In the rows, 128 means zero.
Known rows, with every step that occurs:
L, R: [151 133 118 125 113 132 108 105 120 104 140 130 125 145 133 132 115 116
 147 123 120 131]
T, J, K: [140 152 151 131 125 121 153 177  88 151 152 119 141 121 179 127 137 135
 161 130 144 170]
T, J, M: [102 143 118 144  40 133 140 133  58 113 150 117 140 104 219  75 153 125
 143 123  91 143]
J, T, X, U: [126 119 126 105 111 115 184 187  79 116  99 131 118 119 123 153 131 142
 122 122 104  98]
U, L, R, X: [106 128 118 137 108 147  44  80 136 122 141 126 143 158  90 132 143 112
 109 129 123 137]
K, L, R, X, U: [ 77 123 111 102 160 141 110  31 148 160 161 140 121 152  73 175  99 127
 120 127 164 140]
T, X, K, L: [116 150 141 129 197 122 184 118 144 164 152 140 102 120 171 177 114 167
 144 119 143 123]
U, L, K, X: [181 109 131 132 122 129  73 154 153 104  84 127 115 121 100  94 137 112
 123 124 149  90]
U, L, R, X, K: [118 129 133 146 158 147  82  84 161 148 147 141 145 150  96 139 128 123
 105 139 117 145]
J, T, X, U, L: [149 116 130 111 117 129 151 195  86 126  85 128 117 109 122 152 124 137
  91 116  86  81]
K, X, U, L: [169  89 145 108 142 134 117 118 147 115  92 139 129 132  80 144 106 137
  90 126 140  84]
U, L, R: [170 131 122 130 120 151  81 111 121 103 123 130 126 141 134 134 108 109
 121 118 104 106]
J, T, X, K, L, U: [141 166 123 122 185 122 211 168 140 168 128 133  91 114 232 147 119 156
 137 117 119 156]
R, X: [ 84 127 120 126 113 114  76 110 129 155 132 119 141 144  91 131 154 137
 139 125 151 153]
L, K: [171 128 115 121 109 121  88 176 113 150 101 116 106 110 108 100 130 113
 163 109 141 102]
R, X, K, L: [ 80 145 119 129 201 120 133  81 176 175 157 130 124 135 123 168 123 154
 136 126 161 166]
R, X, M: [ 55 128 101 146 132 127  52 105 102 151 143  95 152 132 131 113 170 141
 153 125 113 177]
K, X, U: [147  93 141 103 135 117 146 106 142 113 107 142 130 142  76 136 111 146
 118 130 159 106]
T, J, K, X, M: [ 96 133 143 156 143 120 156 143  99 103 157 111 161 123 202  93 160 145
 156 149 132 206]
U, L, K: [194 127 122 130 127 139  59 189 115 155  88 115 106 101 107  99 124 106
 136 105 123  78]
T, J: [131 144 127 133  71 116 126 155  84 145 131 117 138 124 167 110 125 126
 140 123 129 145]
L, K, X, T, J, M: [ 77 129 113 172  16 110 163 140 113  36 134 120 144 102 184  19 181 103
 143 156  83 132]
X, T, J, K, L: [ 98 172 126 144 145 110 210 149 139 116 171 111 132 117 203 146 126 133
 160 141 127 178]

Rows:
[142 117 126 115 108 142 151 154  83  97 103 141 119 127 129 153 113 119
  88 123  79  83]
J, T, X, U, L, R
[147 149 123 124 221 121 171 120 166 158 141 131 105 120 166 166  90 154
 144 117 140 138]
X, K, L
[ 97 130 132 141 151 130 112  73 156 141 159 142 146 158 103 134 134 128
 131 145 139 165]
L, R, X, K
[146 154 120 129 204 136 172  73 162 132 159 144 110 139 169 170  81 136
 142 126 133 141]
X, K, L, R
[169 102 149 112 126 149  89 185  82 192  89 133  97  96  74 133 119 126
 113  97 135  41]
T, X, U, L, K
[ 94 105 125 107 123 140  92  65 122 153 145 141 137 158  51 145 122 123
 117 128 146 129]
L, R, X, U
[ 33 170 122 150 129 105 169 121 153 129 187 109 153 135 160 142 162 136
 152 154 149 209]
R, X, T, J, K, L
[160 154 114 106 158 139 120 117 144 190 132 119  92 122 189 140 103 140
 152 100 158 142]
K, L, U
[156 109 178 118 140 139 158 152 121 140 126 139 147 124 129 139 115 141
  98 143 162 134]
T, J, K, X, U, L
[155 109 171 122 133 149 161 110 120 114 148 151 149 143 124 131 107 120
  93 152 150 139]
T, J, K, X, U, L, R
[112 131 123 159  40  94 148 169 144  60 110 123 140 122 127  63 158 104
 139 156 123 129]
L, K, X, T, J
[121 102 131 109 134 143  63 123 125 183 113 126 137 129  46 153 128 136
  94 114 135 104]
R, X, U, L
[ 46 159 115 143 184 121 153  60 183  94 194 125 140 156 132 161 146 126
 161 154 127 195]
J, K, L, R, X, T
[163  91 142 112 134 151 117  73 152  87 113 152 135 151  80 141  98 117
  86 133 131  87]
K, X, U, L, R
[202 100 126 106 139 152  74 183 107 181  80 124  99  97  70 122 100 110
 114  96 128  52]
X, U, L, K
[181 108 133 108 141 160  97 110 114 140 117 139 118 138  95 149  85 116
  97 114 104  78]
X, U, L, R
[108 123 116 146 101  92 161 115 178  33 119 126 145 149 119 113 149 132
 135 149 107 135]
K, X, T
[118 143 116 126  92 102 163 189  89  89 106 120 121 125 168 138 153 138
 140 126  95 128]
J, T, X
[138  98 126 114 132 147  39 147 123 202  94 123 119 110  23 123 129 112
 107 110 153  78]
R, X, U, L, K
[120 179 129 135 149 124 191 160 149 162 169 111 120 120 234 123 130 134
 160 130 133 189]
X, T, J, K, L, U
[154 115 119 154 106 114 102 157 180  61  90 121 127 123  94  85 152 103
 125 137 104  90]
U, L, K, X, T
[ 60 133 119 168  25 106 181  99 115  14 150 123 164 122 205  49 180 122
 132 163  69 155]
K, X, T, J, M
[167  87 140 104 130 123 120 143 134 133  90 141 112 121  58 107 117 125
 128 126 169  85]
L, K, X, U
